What can hang from each mark:
q_111: q_182 q_211
q_199: q_182 q_211
q_873: q_211
q_182: q_111 q_199 q_406 q_873
q_211: q_111 q_199 q_406 q_873
q_406: q_211

Each row was made from one small tree. The marks that hang from a mark follow it in brackets, in the order of their numbers. Every link used is in the known rows. Write each row's tree.
Known rows:
q_199[q_182[q_406] q_211[q_111 q_873]]: -.05 .09 .10 -.25 -.04 -.12 -.07 .02 .06 -.04 -.03 -.44 .28 -.24 .00 -.06 -.10 .10 .05 .30
q_873[q_211[q_199[q_182] q_406]]: -.15 .01 .03 -.08 .00 -.04 .02 .01 .01 .02 -.01 -.34 .19 -.07 .05 -.18 -.21 .03 -.01 .30
q_406[q_211[q_199 q_873]]: -.02 .08 .03 -.02 .00 -.11 -.06 .02 -.02 .04 -.11 -.22 .09 -.01 .01 -.12 -.16 .04 -.02 .08
q_182[q_111]: .02 .02 .01 -.12 -.06 .03 .01 .02 .00 .01 -.01 -.03 .03 .00 -.05 .06 .06 .01 .04 -.02
q_111[q_211[q_406 q_873]]: -.03 .15 .04 .05 -.07 -.10 -.02 -.05 .00 .03 -.20 -.29 .11 .05 -.05 -.05 -.10 -.01 .06 .11
q_873[q_211[q_111[q_182[q_199 q_406]]]]: -.04 .11 .00 -.08 -.08 -.09 -.14 .13 -.02 -.02 -.01 -.22 .09 -.18 -.07 -.19 -.05 .06 .15 .12
q_211[q_199[q_182[q_873]] q_406]: -.10 .09 .03 -.18 -.03 .00 -.01 -.01 .08 .02 .01 -.18 .21 -.14 .06 -.14 -.20 .04 .03 .32
q_211[q_111[q_182] q_199 q_406]: -.09 .17 .03 .13 -.06 .04 -.05 .07 .03 .02 -.02 -.29 .13 -.12 .04 -.15 -.16 .03 .08 .27
q_199[q_182[q_111 q_873[q_211[q_406]]]]: -.05 .05 .03 -.35 -.12 -.07 .02 -.06 .01 .02 -.04 -.28 .27 -.16 -.06 -.11 .00 .01 .04 .20
q_211[q_111]: -.03 .06 -.01 .04 -.03 -.01 .01 .00 .00 -.01 .02 -.19 .05 -.09 .01 -.02 .03 .05 .00 .11
q_873[q_211[q_199]]: -.11 -.02 -.01 .01 .01 -.06 -.06 .04 -.03 .03 .02 -.14 .05 -.06 .04 -.13 -.11 -.01 .02 .12
q_873[q_211[q_111[q_182] q_406]]: -.06 .12 .01 .09 -.09 -.03 -.01 .02 -.03 .02 -.06 -.36 .16 -.12 -.04 -.18 -.01 .00 .07 .17
q_111[q_182 q_211]: .02 .14 -.02 .04 -.05 -.03 -.08 .07 -.01 -.02 -.11 .25 -.05 .19 -.05 -.06 .05 -.04 .15 -.07
q_199[q_182[q_406 q_873[q_211[q_111]]]]: -.10 .09 -.01 -.35 -.08 -.10 -.04 -.01 .02 -.02 .02 -.22 .27 -.29 -.02 -.15 -.02 .09 .08 .27
q_873[q_211[q_111]]: -.07 .02 -.02 .04 -.03 -.08 .02 -.01 -.04 .01 .02 -.29 .10 -.12 -.01 -.10 .04 .03 .00 .12
q_182[q_199[q_211[q_111 q_406]] q_873]: -.01 .11 .11 -.04 -.08 -.07 -.06 .03 .08 .03 .02 -.52 .21 -.30 .00 -.17 -.05 .07 .11 .21
q_199[q_182]: -.02 -.01 -.01 -.12 .02 -.04 .05 .01 .02 -.03 .01 .02 .07 .04 .01 -.02 -.04 .03 -.04 .12
q_111[q_182[q_199 q_873]]: .05 .10 .00 -.10 -.05 -.11 -.13 .08 .02 -.01 .01 .14 .00 -.09 -.02 -.15 -.02 -.02 .12 .01
q_406[q_211[q_111[q_182[q_873]] q_199]]: -.02 .20 -.02 -.05 -.08 -.05 -.11 .08 .01 .03 -.03 -.03 .14 -.11 .01 -.21 -.04 .05 .12 .10
q_111[q_182[q_406[q_211[q_199]]]]: .00 .14 .03 -.12 -.06 .05 -.15 .14 .01 .00 -.09 .08 .07 .01 -.03 -.14 -.15 .05 .15 -.01

Write each row's tree:
.04 .14 -.01 .07 -.04 -.09 -.10 .14 .00 -.02 -.09 .16 -.09 .16 -.07 -.12 .00 .00 .17 -.04
q_111[q_182[q_199] q_211]
.01 .06 .12 -.36 -.11 -.01 -.02 -.01 .09 .01 -.02 -.26 .27 -.15 -.04 -.05 -.01 .02 .10 .20
q_199[q_182[q_111 q_873] q_211[q_406]]
-.05 .11 .10 -.18 -.07 -.04 .01 -.03 .09 .00 .00 -.44 .31 -.24 .02 -.13 -.04 .06 .05 .31
q_199[q_182[q_873] q_211[q_111 q_406]]
-.16 .08 .02 .08 -.04 -.01 .00 -.01 -.01 .05 -.01 -.52 .19 -.20 .04 -.18 -.15 .05 .02 .30
q_873[q_211[q_111 q_199 q_406]]
-.10 .11 .03 -.07 -.08 -.05 -.13 .03 .00 .05 -.04 -.15 .18 -.17 .03 -.24 -.14 -.05 .13 .19
q_111[q_182[q_873[q_211[q_199 q_406]]]]
-.06 .19 .02 .10 -.07 .05 -.10 .09 .03 .03 -.12 .00 .05 .11 -.01 -.13 -.14 -.02 .18 .13
q_111[q_182 q_211[q_199 q_406]]
-.08 .20 .00 -.19 -.10 .02 -.18 .10 .05 -.01 .03 -.02 .16 -.26 .03 -.14 -.12 .05 .19 .22
q_211[q_111[q_182[q_406 q_873]] q_199]
-.05 .09 .12 -.07 -.03 -.12 .01 -.04 .06 .01 -.06 -.65 .31 -.18 .01 -.10 -.12 .06 -.02 .36
q_199[q_182 q_211[q_111 q_406 q_873]]
-.13 .13 .02 .10 -.07 -.02 -.07 .07 -.02 .04 -.02 -.37 .16 -.15 .03 -.22 -.14 .02 .09 .28
q_873[q_211[q_111[q_182] q_199 q_406]]
-.03 .05 .04 -.09 -.06 -.12 -.06 -.02 .00 .05 -.02 -.34 .15 -.21 -.04 -.20 -.08 .00 .07 .13
q_182[q_199 q_873[q_211[q_406]]]
-.03 .07 .11 .07 -.06 .02 .01 .00 .06 .03 -.01 -.49 .19 -.16 .01 -.07 -.02 .04 .06 .18
q_199[q_211[q_111 q_406]]
.01 .05 .00 -.38 -.07 -.04 .01 -.01 .04 -.02 .02 .03 .15 -.10 -.03 -.01 .06 .02 .03 .13
q_199[q_182[q_111 q_873]]
-.13 .03 .05 -.21 -.06 -.01 .03 .02 .02 .03 -.02 -.36 .22 -.07 -.01 -.12 -.15 .04 .03 .28
q_873[q_211[q_199[q_182[q_111]] q_406]]
.00 .21 .03 .06 -.09 -.09 -.08 .00 -.01 .01 -.22 -.14 .09 .07 -.07 -.10 -.07 -.05 .13 .08
q_111[q_182 q_211[q_406 q_873]]
-.02 .00 .08 -.28 -.01 .01 -.06 .06 .07 -.05 .00 -.08 .17 -.07 -.01 -.03 -.07 .06 .09 .13
q_199[q_182[q_406] q_211]
-.03 .19 .01 .04 -.05 -.13 -.11 .06 -.02 .03 -.11 -.26 .14 -.06 .00 -.18 -.13 .04 .04 .16
q_406[q_211[q_111[q_182] q_199 q_873]]
